Each row comes from the steps of one walk. Every step used is in the known rows, and no mark comes twice. Write the walk behind each row, first mark first.
Known rows
A, F, U, N: [ -4.9   2.2 -19.4  31.3 -11.9 -15.5  -0.1 -51.4 -10.4   8.5  -9.6  20.2
  17.9   9.4  11.2  10.4  -9.2  -6.6 -11.7  18.1 -13.0 -19.0  18.2 -11.0]
X, U, F: [  9.8 -13.5  -9.9  20.2  -9.3 -23.3   5.4   5.5  -4.3   0.2  -3.7  13.6
  10.1   7.6  -7.1   0.7  -9.7  14.1 -10.8  17.6  -7.5 -16.9  -4.5  -6.7]
H, U, F, A, N: [-15.2  32.8  13.6  26.5 -20.3 -11.6  -6.0 -12.9 -10.5  34.2  -1.9  13.9
  -3.0  -6.5  23.7  32.4 -29.2   0.6   8.6  19.5 -28.7   6.4  46.4 -15.8]
N, U, X: [ 20.9 -32.2   0.8  -9.3  20.6  -3.8 -12.3 -22.9 -26.0   2.1   7.2  -3.0
  13.3   8.9   3.5   2.9   8.1   2.5  -6.9   7.8 -14.5 -25.1  21.0  24.7]
N, U, X, A: [ 20.2 -13.5  -1.6  -0.3  24.9  -1.4 -12.7   6.3 -10.5   1.6   5.7  14.8
   8.0  19.3 -18.6  10.8  13.3   3.5  -1.8  13.0 -29.7 -25.5  24.7  11.3]
N, U, H, A, F: [ 34.0  -3.4  13.6  42.2   4.8 -10.6 -19.2  -1.8 -17.8 -21.6  24.8 -14.9
 -37.6  15.5  10.0 -24.8 -18.3 -12.6  10.4  21.9  -5.4 -20.8  22.8  -2.6]
F, A: [-22.2  24.7   1.1  10.5  -2.5   4.2  -2.5  19.9   5.4   7.3   9.7  -7.2
  -0.7 -10.9  -8.0  21.4 -18.0   5.7  -5.4   1.7 -10.5  -6.9  33.7 -11.7]
X, U, H, A: [ 22.8 -10.1  29.5 -11.8  -1.2   1.1  -5.5  11.6  -9.1 -10.7  15.8  -7.3
 -35.9  10.2   3.3 -20.8   4.6   0.4  -0.7  25.3  -9.4 -11.8   2.6 -16.8]
N, U, X, A, P: [  6.6   2.8  -7.6 -23.5  25.0  -0.3 -17.9  -0.6 -26.5  -7.0   4.6  -4.7
 -25.6  17.1 -10.5  -4.6  15.4   3.6   9.6  18.2 -23.6 -35.0  15.0  22.6]
U, H, A: [ 11.4 -14.2  25.6  -0.7   3.8   3.5  -7.3   3.1  -6.0 -12.5  12.9 -19.4
 -28.0   9.2   7.7 -18.0   1.8  -4.4   9.4  11.3  -0.7  -7.1   4.4 -16.0]
U, F: [ -2.2 -12.2 -12.7  31.7  -3.2 -21.1   3.4  -4.8  -1.5  -0.5  -6.3   0.8
  19.7   6.5  -3.4   3.6 -12.1  10.2   4.4   4.0   3.8 -12.1  -2.6  -3.8]
P, A, F: [ 11.5  16.0  -9.9  58.4 -21.0 -23.2 -20.9   0.1   5.9  -9.6  10.1  -7.3
 -17.1  -5.1   1.8 -24.2 -12.2  -7.9   7.4  12.1   8.9 -17.5 -25.7  -5.4]
X, A, F, U, H: [ 30.5  31.8 -12.3  37.8  -2.5  -3.4  -3.9  -3.7   1.3 -22.4   5.6   9.3
 -19.9  15.7 -10.5   0.5  -7.7  -6.0   4.8  36.0 -36.2  -6.7   7.6 -38.6]
F, A, X, U: [ -0.8  27.1  -2.6 -11.0 -19.8  -1.6  -7.5  -4.1  -6.3  14.2  21.4  22.4
 -13.4 -12.0   2.3  18.7  -2.0   4.8  -7.0  16.8 -22.1 -10.8  22.2  -7.9]
F, A, X, U, H: [ 15.5  16.5  -2.6 -14.9 -13.5  -1.6  -6.8 -11.0 -15.4  -9.9  18.2  -4.6
 -24.3   1.7  -0.4  11.0   4.5   2.8  -4.7  43.7 -29.1 -10.9   1.8 -26.1]
P, A, N, U: [ 10.7  19.8  11.0  11.9  -6.6 -18.0 -18.5  -3.5 -36.4  28.2   0.4  -7.8
 -19.6   7.6  13.5  -3.5  -3.3 -19.6  -5.9  15.3 -20.4  -5.0  16.1   9.5]
P, U: [ 16.5  10.6   1.1   0.4   3.2   5.2 -11.3  -6.3   0.7  18.8  -2.1   2.3
 -16.6  -6.2  -8.2 -12.7  -1.1   2.3   5.1  -0.8 -11.2 -15.7 -17.8  14.9]
F, U, X, A: [ 12.8   5.1  -5.7  -0.8   6.4   3.1  -4.3  -7.0   7.0   4.7   0.8  35.1
  19.4   2.9 -11.1  22.6  15.5   7.9  -0.6   4.7 -34.9 -16.3  21.8 -11.2]
A, P: [ -9.3  19.2  -7.0 -24.8   1.0   1.9  -5.9  -4.8 -11.9 -10.7  -3.5 -17.2
 -33.4   1.4   7.3 -14.4   2.5  -0.2  10.1   6.2   4.3 -15.5  -7.3  16.0]
P, A: [ -3.5   8.5   3.6  17.3  -8.2 -10.6 -12.3  14.1  -2.5   7.7  -0.3 -11.6
  -8.2  -3.5  -7.0 -17.5   3.4  -4.3   1.5   3.0   5.0  -9.2 -22.5  -4.7]
F, U: [  6.0  21.7   0.1   1.5  -3.4   2.7   4.5  -8.0  -7.0   9.9  -5.5  24.7
   6.9  -6.2   3.7   7.7  -6.3  -1.8  -8.6  -6.0 -21.0   2.5  31.5  -8.0]
F, A, P, U: [-10.1  44.5  -4.4 -13.2   3.1   9.2 -19.0   8.3  -7.7  14.9   5.4 -22.2
 -45.3 -13.3 -10.6  -2.7 -12.9   3.1   8.5   5.8 -17.4 -35.5  -1.1  22.3]

Write each row's walk
[ 13.4  37.3  -9.0  54.9 -22.8 -17.1 -14.3  -5.7   1.4   3.0   5.4  17.5
  -6.9 -10.2   2.1 -11.2 -16.7  -9.1  -0.4   4.7 -12.0 -14.5   6.6 -13.4] => P, A, F, U
[ 25.8  -8.7   7.2   0.5  22.9  -0.6  -4.7  -1.6 -36.5 -10.8   0.1 -23.6
 -17.6  24.7  -5.6  -9.9   1.9 -10.5  -4.4  31.1 -19.2  -5.6   7.8  -5.4] => N, U, H
[ 17.8  13.0   0.3  -2.6   3.3   4.6   3.9 -10.0 -14.8  -7.2  -6.9  -4.8
  -5.6   6.9  -1.7   0.2   2.0  -3.4  -5.8  23.6 -28.0   3.3   5.6 -27.5] => F, U, H
[ 10.8  11.6  -6.6  37.6   1.7 -25.3  -5.6   0.2 -25.6  19.4  -4.6  13.8
   6.2  24.5  -1.5  19.4 -12.9  -1.9   1.1  23.0 -28.0  -9.8  34.2  -0.8] => X, A, N, U, F
[ 20.6  -9.7   6.4   0.0  -4.7 -18.1 -23.7 -34.9 -33.9  21.3   4.2  -8.1
   1.7   3.8  20.1   3.6  11.8  -8.0  -6.2  17.6 -22.3 -25.4   6.6  20.1] => P, A, N, U, X
[  8.3  36.7  -8.2 -14.1  11.6   8.0 -17.3  14.4  -3.4   8.3  -1.8  -0.2
 -45.8   3.0 -20.0 -17.4   7.8   2.9  16.6  10.0 -21.2 -30.0 -18.7  19.9] => X, A, P, U
[ -7.5   8.8 -17.3  44.8 -17.2 -24.3  -8.8 -41.3 -14.6  15.0 -10.9  14.1
  11.1   5.7   8.1   1.9  -6.1  -9.3 -10.0  20.0 -10.9 -26.5   2.1 -14.2] => P, A, F, U, N
[ -8.7  14.6 -13.2  29.2  -4.8 -16.5 -12.5 -15.2 -24.4  20.7  13.8  10.8
  12.7  -3.9   6.1  26.8 -21.1   4.6   8.8   8.9 -17.1 -18.6  48.3   0.1] => N, U, F, A, X
[ 14.5  -7.1  -4.5 -12.1  -2.7   1.0  -3.8 -37.6  -4.6   5.4  -0.4  17.8
  25.3  -8.7  12.0  14.4   9.5   8.4  -6.5  -1.7 -21.7 -15.9  19.7   4.3] => F, U, X
[-22.2  31.0 -15.5   5.0  -9.3 -13.2  -3.6  15.9 -15.9  -2.2   3.9 -15.3
 -28.2  -1.6  -7.8   4.8 -19.3  17.4  -4.2  20.6  -9.8 -34.6  17.7   0.8] => X, U, F, A, P
[ -5.5  24.2 -20.4  25.2 -16.7 -10.3 -16.6 -24.5  -3.5  25.8  11.9  11.4
   3.9 -17.6   4.9  21.7 -18.4  10.1  20.6   6.2 -16.7 -26.2  13.0   1.8] => P, U, F, A, X
[ 11.2 -13.5  -7.5  -2.6   9.7   0.6  -7.5  -0.8  10.7  -6.3   5.3  14.0
  11.7   8.7 -14.8  14.2  19.6   9.1   6.6  11.2 -21.2 -19.5  -0.4  -4.5] => U, X, A
[ 22.7   6.4 -12.5  35.5 -20.2 -17.3 -19.5 -35.6   1.3  -4.3   8.8  13.3
  10.3 -12.5   9.6  -5.1  -2.3   2.7   1.1   7.4 -14.0 -33.2  -2.5  -0.5] => P, A, F, U, X
[-23.0  26.5 -11.9  14.6   6.9 -12.6 -11.5  14.9 -30.8   3.8   2.6 -24.4
 -22.0   5.0  -5.1   6.9 -27.4   7.5   3.4  12.7 -11.0 -33.9  42.7  12.8] => N, U, F, A, P
[  0.0  26.3   6.3  10.9 -28.3 -16.8 -14.8 -11.5  -8.7  21.6  -1.5  -8.1
 -17.3  -4.1  17.7   0.6   3.7 -12.7   0.4  13.7  -8.8  -2.0 -18.4  -6.4] => P, A, N
[ 10.3 -14.6  -7.3  34.6  11.6 -22.4  -1.8   2.7 -27.2   7.6  -5.4  -0.7
  15.1  18.4  -5.6   3.2 -18.1   4.8  -3.9   8.6  -5.1 -15.3  27.6  11.1] => N, U, F
[-13.6  11.2  -9.4  29.9 -13.7 -16.2   0.5  22.0  -0.2   8.5   7.7   4.9
   8.4  -1.0 -13.3  23.3 -25.3  16.9 -15.1  16.1 -15.7 -23.0  30.0 -17.0] => X, U, F, A
[-19.2  33.0  -6.3  30.3 -28.0 -17.7  -3.9  -8.1  -5.6  20.9   3.1  -6.9
   5.5  -4.5  12.2  38.7 -24.7   4.2  -2.0  18.1 -20.6  -9.3  33.1 -15.4] => U, F, A, N
[ 13.9  24.7   8.9   5.6   8.0  -8.2  -9.0   7.9 -26.3  22.4   2.3  14.1
 -18.7  21.0   1.6  20.1   2.1 -14.9  -5.1  19.2 -37.7   1.0  39.8   5.8] => X, A, N, U
[ 34.5   7.8 -19.2  39.5  -0.9  -9.4 -23.3 -15.9  22.2  -7.8  17.6  16.5
  -9.7  -0.5 -14.2  -2.7   0.5   6.1  16.2  16.9 -22.7 -41.1 -18.7   9.5] => P, U, X, A, F
[ 12.6  -3.6 -12.9  30.7  -0.1 -14.9  -8.0 -10.0   2.6  16.2  -7.9   1.1
   6.3   0.8  -6.6  -5.0 -13.8  12.9  10.3   4.0  -6.4 -25.1 -17.9  10.1] => P, U, F
[  8.9   5.9  -2.6  43.4 -10.5 -35.1 -14.3 -11.1 -37.4  27.7  -5.3  -5.7
   2.4  14.2  10.3   1.8 -15.2  -5.6  -0.4  20.5 -15.6 -15.6  11.6   4.6] => P, A, N, U, F
